Each row comes from the steps of one walk. Every step used is in the known rows, and no mark comes twice. Write the walk behind each row, first mark first.
Known rows
X-L: [-1.91 -3.99 -1.30 -0.15 -0.39 -1.18  0.65 -1.57 -2.23 -2.81 -3.93 -2.11
 -0.96  1.22  1.45 -1.69  3.06  2.10 -0.24 -0.15]
H-B: [-0.37 -0.50 -1.23 -0.52  2.26 -0.55 -0.57 -1.66 -4.24 -1.65 -1.70 -1.66
 -0.58  1.33 -1.88 -2.30  2.27 -2.07  1.39  2.24]
Y-C: [ 0.36  0.87 -0.84  0.74  0.31 -3.46 -1.25 -0.63 -0.71 -1.53 -0.66 -0.62
 -0.54  0.01  0.06 -2.98  1.25 -2.72  1.95 -0.10]
N-C-B-X-L-H: [-5.19 -5.81 -0.95  1.80 -0.75 -0.34  2.26 -3.67 -2.36 -1.30 -1.46  0.38
  0.17  1.13 -0.36  3.81  1.74  5.15 -3.19  0.75]
X-L-H-N: [-4.68 -4.85 -0.69 -1.53 -3.69 -1.84  1.49 -2.44 -2.40  1.35 -3.32 -2.36
  3.20  1.76 -2.11 -1.28  2.59  2.11  1.94 -0.72]
C-B: [-1.75 -3.21 -2.03 -0.59  4.19  0.92 -2.62 -2.74 -2.83 -2.06 -1.37 -0.49
 -0.16  1.45 -1.18 -0.71  3.93  2.54  2.21  0.64]
Y-K-L: [ 3.26  1.35  0.14 -2.60  0.12 -2.65 -1.88 -4.47  1.21 -2.63 -0.89 -3.21
 -1.50 -0.84  1.25 -4.42  2.23 -4.12  2.21 -0.25]
L-C-B-X: [-2.91 -3.10  0.83  5.33 -1.11 -0.67 -0.55 -3.71 -2.13 -1.49 -2.74  1.96
 -1.23  0.74 -0.66 -0.51  2.37  1.96  1.94  0.54]
N-C-B-X-L-H-Y-K: [-1.12 -3.00 -1.16 -0.44 -4.03  0.87  2.56 -4.81  0.79  0.76 -0.62 -1.94
  0.14  0.21 -3.25  1.58  1.80  1.53  0.14  1.59]
H-Y-C: [ 1.82  2.43 -1.85 -0.07 -0.76 -2.53 -0.75 -1.80 -0.88 -1.16 -0.68 -2.49
 -0.10  0.73 -2.92 -3.62  1.65 -3.97  3.32  1.14]
L-H-N: [-3.73 -2.37  0.89 -1.40 -1.73 -1.00 -0.90 -2.65 -1.78  2.38 -1.72 -1.53
  2.30  2.25 -3.48 -2.15  2.58 -0.20  2.80 -0.04]
K-L-X: [-1.32  0.18  1.49 -0.68  1.21 -4.17 -0.83 -4.46 -2.52 -4.95 -2.64 -0.53
 -1.69 -1.21  1.10 -5.08  3.76  0.21 -1.96 -1.73]
N-C-B-X-L: [-3.21 -4.17 -2.82  3.08 -0.05  0.21  2.04 -2.99 -2.17 -2.44 -1.24 -0.03
 -1.13  2.06  1.40  1.41  0.52  3.83 -3.16  0.48]
Y-K-L-X-N-C: [-0.77 -1.04  1.42  0.24 -1.43 -1.54 -0.28 -5.83  1.49 -4.57  0.27 -2.00
 -2.83 -1.34  0.66 -5.65  1.34 -1.71 -2.56 -2.64]
K-Y-C-B-X-L: [ 0.76 -1.07 -2.72  1.48  0.72 -3.48  1.88 -4.50 -1.50 -2.47 -1.22 -1.29
  3.64 -0.20 -1.42  0.49  0.72  0.23  1.75 -0.41]
K-L-C-B-X-N: [-2.91 -3.58  0.05  4.54 -1.42 -1.05  0.00 -6.49 -2.29 -5.61 -2.73 -0.21
  0.47  0.96 -0.95 -1.36  1.41  3.15  1.33 -1.06]
H-N-C: [-1.80 -0.30 -1.62  1.15 -1.06 -0.11 -0.57 -2.45 -1.27  1.13  1.53 -1.96
 -0.84  3.24 -1.49 -4.28  0.52 -3.12 -0.90 -0.14]
B-C: [-0.16  0.32  0.11  2.23  0.04  0.07 -0.81 -1.75 -0.81 -0.42 -2.48 -1.47
 -0.93  0.67  0.50 -2.47  0.27 -1.66 -0.01  1.26]
L-C: [-1.28 -1.69  1.94  3.00 -1.96 -2.09 -0.76 -1.81 -1.32 -2.18 -2.36 -0.19
 -2.71  0.30 -0.45 -2.46  3.36 -0.53  2.08  0.43]
K-L-H-N-C: [-1.60  0.30 -0.17 -1.92 -1.97 -2.90 -0.13 -5.38 -1.94 -0.49  1.86 -2.95
  0.31  1.13 -2.56 -2.59  1.04 -2.68 -0.95 -1.05]

Write each row's walk
[-3.16 -3.47  1.29  5.77 -5.73 -3.24  2.94 -2.38 -1.44 -2.32 -5.31  0.57
 -1.84  0.61  2.07 -1.49  1.24  1.93 -0.51  0.39] => B-X-L-C
[-4.04 -4.79 -1.26  2.27  2.07  2.96 -0.82 -4.43 -1.72 -1.57 -3.25  0.65
  1.67  3.04 -0.69  0.20  1.06  4.87  0.87  0.50] => C-B-X-N
[-4.89 -3.80 -2.60  2.02 -3.64 -2.72  2.49 -2.75 -2.70  1.87 -1.41  0.99
  6.38  1.52 -3.18  0.34 -0.44  2.41  3.51 -1.27] => Y-C-B-X-L-H-N
[-0.94  0.17 -0.70  0.66 -1.43 -1.98 -0.07 -3.59 -1.73  0.89 -1.15  0.32
  2.74  0.33 -5.16  1.18  1.27  0.30  3.17  1.71] => L-H-Y-C-B-X
[ 1.19  0.17  2.49 -4.20 -1.13 -3.36 -2.18 -4.79  1.06 -1.34 -1.28 -2.72
 -0.66 -1.69 -0.30 -1.89  3.20 -2.78  2.37  0.00] => Y-K-L-H
[ 0.29 -1.17 -1.29 -0.76 -0.26  0.98 -0.59 -7.36  0.10 -4.78  1.77 -3.18
 -0.54 -0.91 -4.00 -4.51  3.10  0.13 -0.07 -1.70] => H-Y-K-L-X-N-C-B
[-3.37 -4.89 -2.65  2.24  0.38 -0.02  1.39 -2.95 -2.76 -2.25 -3.85  0.27
  0.97  1.77  1.34  0.56  1.91  4.57 -0.19  0.42] => C-B-X-L
[-4.65 -5.67  0.67  5.85 -1.43  1.48 -0.06 -4.36 -1.49 -2.51 -3.53  1.58
  0.15  2.06 -1.61 -0.25  1.57  4.50  1.98 -0.40] => L-C-B-X-N
[-6.16 -5.88 -1.41  1.04 -2.68  0.02  1.83 -3.85 -3.30  1.89 -3.34  0.35
  4.91  2.43 -2.80  0.97  1.46  4.84  1.72 -0.60] => C-B-X-L-H-N
[ 0.83  1.83 -1.28 -0.75 -1.13 -3.99 -0.04 -5.66 -2.64 -1.84 -0.20 -1.19
  3.04 -0.77 -4.61  0.24  1.21 -1.07  2.73  0.73] => K-L-H-Y-C-B-X
[-3.25 -4.20 -0.43 -2.19 -0.76 -2.18  1.92 -1.69 -5.01 -1.61 -3.33 -1.98
  1.14  0.00 -2.51  1.08  3.25  1.63  1.12  1.55] => X-L-H-B
[-5.56 -2.72 -0.93  1.93 -1.12  0.62  0.43 -4.39 -1.85  2.90  1.20  1.02
  2.33  2.75 -3.63  0.75  0.20  1.50 -0.32  0.11] => L-H-N-C-B-X
[-3.68 -2.21  0.08  3.96 -1.13  1.47  0.97 -3.42  0.48 -1.34 -1.54 -0.27
 -2.31  3.24  1.36 -1.42 -0.93  0.90 -4.09  0.98] => B-X-N-C
[-2.05 -2.85 -0.47  0.83 -2.01 -1.09  2.63 -1.57 -4.31 -0.43 -3.21 -2.46
  1.86 -0.59 -2.23  1.31  0.32  0.41  0.07  2.21] => X-L-H-B-C
[ 3.87  0.70 -0.66 -0.65 -2.23 -1.29 -1.90 -6.39 -0.44 -3.51  0.20 -3.68
 -1.00 -2.00 -4.24 -3.51  4.14 -3.09  6.28  0.08] => H-Y-K-L-C-B
[-5.03 -2.87  1.18  2.57 -1.44  0.48  2.18 -3.77 -2.19 -0.39 -1.21 -0.42
 -0.18  2.09 -2.61  0.92 -0.51  0.64 -2.99  2.41] => L-H-B-X-N-C
